Each row was made from one small tree. The marks that hang from a mark follow it in brackets, in the order of their numbers. Every link used is in the known rows. Write each row's tree.
Known rows:
k155{k321 k876{k525{k263{k33} k795}}}: -1.29 3.24 1.97 3.19 1.16 0.64 -0.25 -2.82 6.32 -2.46 1.63 -2.53 1.97
 -0.01 2.91 -1.39 -2.05 1.08 -0.78 3.53 5.45
k525{k263{k33{k905}}}: 0.88 2.44 0.06 5.36 -1.17 -1.02 0.70 0.63 0.17 -1.17 1.72 -1.22 -1.54
 0.96 4.80 -2.23 -0.58 -0.10 2.09 1.49 2.41
k525{k263{k33} k795}: -1.26 1.66 0.29 3.79 0.02 0.21 1.38 -0.46 3.09 -0.82 2.65 -2.13 -0.40
 1.49 4.60 -1.61 -0.12 0.39 0.74 2.10 2.41
k321{k33 k155{k876}}: -0.81 1.45 3.01 5.41 2.10 -0.90 0.88 -2.34 2.48 -2.47 1.61 -2.83 0.43
 -1.03 2.40 -1.51 1.08 -0.29 -1.59 1.32 1.23
k33{k263{k525} k876}: 0.79 2.47 -1.97 4.53 -2.95 -3.60 2.10 -2.20 0.56 -2.56 -1.20 -4.34 -1.06
 2.64 4.23 -2.55 1.32 2.43 -0.41 2.28 0.34
k525{k263 k795}: -1.55 1.17 0.41 4.63 -1.41 -0.41 1.44 -0.83 1.17 -2.14 2.36 -2.15 -0.39
 1.46 3.94 -2.14 0.25 -0.22 0.00 2.53 1.83
k876{k525}: -1.29 0.92 0.13 4.22 -1.19 -2.07 -0.58 -1.30 -1.36 -2.92 -0.70 -0.33
 -2.24 -0.25 2.09 0.72 0.68 1.70 -0.35 0.35 1.51
k905{k33{k263{k525{k795}} k876}}: -0.12 2.21 -3.46 3.12 -2.07 -2.46 0.65 -2.91 2.61 -1.93 -0.19 -3.98
 -0.63 3.49 4.40 -2.18 0.98 2.78 0.59 3.81 -0.11
k525{k263{k33{k876 k905}} k795}: 0.67 4.30 -1.04 4.60 -2.60 -1.09 1.76 -1.55 2.17 -2.19 2.39 -2.55 1.70
 3.20 5.02 -2.30 -1.57 -0.12 1.22 4.26 1.55
k321{k33{k876 k905} k155}: 0.76 3.82 0.57 5.87 -1.03 -2.37 1.26 -2.21 0.09 -3.88 0.62 -2.57 0.93
 1.01 3.41 -1.77 -0.19 -0.74 0.13 2.14 -0.57
k525{k263{k33}}: -0.59 1.03 0.25 5.03 0.01 -0.22 1.03 0.86 1.46 -0.55 1.70 -1.58 -1.67
 0.35 4.49 -1.51 0.30 0.62 1.20 0.23 1.86
k263{k33{k905} k525{k795}}: 0.90 2.89 -0.37 2.09 -0.94 -2.07 0.17 -1.56 2.07 -2.26 1.88 -2.78 -1.25
 2.68 4.61 -1.51 0.74 1.55 1.56 3.32 3.39
k33{k263 k876{k525{k795}} k905}: 0.51 4.80 -2.08 4.05 -4.06 -3.71 1.06 -4.75 -0.29 -3.66 -1.67 -2.28 0.73
 3.13 3.43 -1.24 -1.87 1.01 -0.73 5.31 1.34
k33{k263{k525{k795}} k876 k905}: 1.63 4.46 -2.20 3.62 -4.16 -4.00 2.00 -3.79 0.92 -3.43 -0.35 -4.53 0.34
 4.43 4.62 -3.18 -0.03 1.36 -0.01 5.45 1.46
k876{k525{k263{k33} k795}}: -1.46 2.50 0.34 2.82 0.56 0.63 -0.30 -1.33 3.16 -1.13 1.89 -0.89 0.42
 1.25 3.64 -0.22 -1.42 1.16 0.17 2.69 3.62
k155{k321{k33{k905}} k876{k525}}: 0.77 3.32 2.23 4.94 0.52 -1.87 -0.68 -2.92 0.57 -3.88 -0.63 -2.04 0.57
 -1.24 2.45 -1.47 -1.47 0.20 -0.44 2.56 3.10
k876{k525{k263{k33}}}: -0.67 1.93 0.39 4.03 0.54 0.18 -0.56 0.06 1.51 -0.92 0.94 -0.38 -0.88
 0.22 3.56 -0.14 -1.00 1.45 0.61 0.74 3.03
k905{k33{k263 k876{k525{k795}}}}: -1.09 2.49 -3.23 3.50 -2.02 -2.16 -0.33 -3.80 1.46 -2.13 -1.47 -1.69
 -0.28 2.15 3.07 -0.17 -0.81 2.36 -0.17 3.72 -0.15
k321{k33}: -0.68 0.25 0.77 5.30 0.53 -1.46 1.21 -0.30 -1.41 -1.55 0.49 -1.97 -1.94
 -0.42 3.65 -0.93 1.35 0.34 0.10 -0.17 -0.52
k263{k33{k876 k905} k525{k795}}: 1.23 4.31 -1.45 2.67 -2.42 -2.66 1.00 -2.46 2.53 -3.04 1.56 -3.66 0.80
 3.85 4.64 -1.65 0.32 1.86 1.12 4.22 2.01
k321{k33{k876{k525{k263}}}}: -0.08 3.03 0.22 5.39 -0.07 -0.14 0.51 -1.12 0.18 -2.16 0.60 -1.62 2.34
 1.01 3.62 -0.87 -1.73 0.58 -0.50 2.04 0.11
k905{k33}: -1.38 -0.78 -1.32 4.94 -0.77 -1.77 -0.74 0.18 -1.02 -1.68 0.24 -0.73
 -3.87 -0.38 3.10 -0.41 2.04 1.55 1.62 -0.61 -0.57

Which tree is each row?
-0.39 1.99 -3.31 4.76 -2.07 -2.61 -0.70 -2.51 -0.26 -1.89 -2.41 -1.13
 -1.48 1.08 2.93 -0.12 -0.37 2.65 0.30 1.71 -0.72 -> k905{k33{k263 k876{k525}}}
-0.43 3.34 0.56 5.49 0.02 -0.22 0.43 -1.37 1.83 -3.49 -0.32 -2.61 2.33
 -0.04 3.43 -1.59 -2.14 0.57 -0.32 1.58 1.05 -> k155{k321{k33{k876{k525{k263}}}}}
-0.92 3.53 2.12 3.34 2.42 -0.71 0.48 -5.46 4.43 -2.05 0.23 -3.05 1.96
 0.48 2.36 -1.19 -1.41 0.29 -3.03 4.58 3.04 -> k321{k33{k263} k155{k876{k525{k795}}}}
0.22 4.51 -1.26 3.02 -2.48 -2.48 0.04 -3.34 1.23 -3.30 0.26 -1.34 1.11
 2.60 3.25 0.37 -1.49 1.43 0.50 4.11 1.85 -> k263{k33{k876{k525{k795}} k905}}
-0.52 1.68 0.81 5.31 1.37 -1.69 1.68 -2.03 1.27 -1.35 -0.55 -3.06 -1.56
 -0.21 3.72 -2.06 0.54 -0.13 -0.94 0.95 0.42 -> k321{k33{k263} k155}
-0.68 2.97 3.48 4.95 3.08 1.15 -0.54 -2.19 3.55 -2.19 2.14 -1.47 2.61
 -0.69 2.24 -1.39 -1.53 -0.25 -1.78 2.60 3.24 -> k321{k33 k155{k876{k525{k263}}}}
0.94 3.31 -0.10 6.16 -2.07 -2.99 1.60 -1.69 -0.50 -4.27 -0.80 -3.52 0.26
 0.34 3.92 -2.36 -0.41 -0.26 0.83 1.61 -0.39 -> k155{k321{k33{k876 k905}}}
-0.74 3.21 2.59 4.15 2.06 0.81 -0.95 -1.98 5.37 -1.78 2.09 -1.07 1.45
 -0.42 2.21 -0.75 -1.33 0.86 -1.02 2.13 4.77 -> k321{k155{k876{k525{k263{k33}}}}}
-1.76 1.85 -2.29 3.35 -1.76 -1.46 -1.27 -2.89 1.16 -3.22 0.07 -0.80 0.16
 1.70 2.34 0.97 -0.09 2.37 0.29 2.72 -0.29 -> k905{k33{k876{k525{k795}}}}
-0.49 0.84 -2.37 2.58 -0.57 -1.82 -0.13 -1.99 2.25 -1.06 0.15 -3.13
 -2.59 2.31 4.32 -2.16 1.39 2.56 0.90 2.99 1.35 -> k905{k33{k263{k525{k795}}}}
-0.79 2.38 0.73 5.58 0.14 -1.60 1.56 -1.99 1.42 -3.24 0.62 -2.94 0.81
 0.36 3.01 -1.05 0.72 0.04 -0.73 0.86 -1.10 -> k321{k33{k876} k155}
0.28 3.62 -0.97 3.41 -0.58 -2.40 2.53 -3.70 3.97 -3.18 -0.88 -6.33 1.37
 2.40 4.93 -3.48 -0.10 1.54 -0.74 3.86 0.95 -> k155{k321{k33{k263{k525{k795}} k876}}}
0.64 3.58 -1.11 5.08 -3.83 -3.51 -0.16 -2.41 -2.26 -4.37 -0.98 -0.80
 -0.11 1.45 2.52 -0.08 -0.74 1.18 0.28 2.48 0.77 -> k33{k876{k525} k905}
0.16 4.67 -0.74 4.44 -3.59 -1.41 0.26 -2.85 0.50 -3.99 1.19 -1.38 2.60
 3.11 3.49 -1.41 -2.48 0.09 0.10 5.19 2.12 -> k33{k876{k525{k263 k795}} k905}
-0.32 2.78 -1.87 4.91 -2.91 -3.32 1.14 -3.09 -0.65 -2.72 -2.54 -2.10
 -0.67 1.38 2.88 -0.52 -0.54 2.07 -1.18 2.17 0.33 -> k33{k263 k876{k525}}
0.96 2.22 1.28 4.39 1.35 -2.04 1.53 -2.75 3.39 -2.00 -0.91 -5.62 -0.34
 -0.08 4.08 -3.86 0.66 1.48 -1.17 2.34 2.72 -> k155{k321{k33{k263{k525}}} k876}
-0.71 2.00 -1.89 5.12 -1.48 -0.32 -1.40 -0.59 0.53 -2.28 0.40 -0.22 0.36
 1.06 2.99 -0.29 -0.99 1.76 1.08 1.57 0.05 -> k905{k33{k876{k525{k263}}}}
1.35 3.27 -2.17 6.25 -4.70 -4.47 2.33 -2.52 -2.07 -2.93 -1.79 -2.97
 -1.29 2.14 4.24 -2.59 -0.13 0.51 0.25 2.83 -0.33 -> k33{k263 k876 k905}
-1.24 3.20 -0.98 2.69 -1.23 -1.60 0.36 -3.17 2.57 -2.62 0.23 -1.69 1.00
 1.97 3.00 1.08 -0.60 2.19 -0.47 2.75 1.33 -> k263{k33{k876{k525{k795}}}}
0.09 4.07 -0.23 3.15 0.44 -1.74 2.14 -4.15 4.72 -2.72 0.53 -5.50 2.06
 3.20 4.32 -2.78 0.10 1.02 -1.46 4.41 0.83 -> k321{k33{k263{k525{k795}} k876} k155}
0.08 3.09 -2.04 3.31 -2.96 -3.22 2.36 -3.50 2.23 -2.75 -0.30 -4.89 0.22
 3.75 4.38 -2.54 0.88 2.22 -0.89 4.29 0.90 -> k33{k263{k525{k795}} k876}
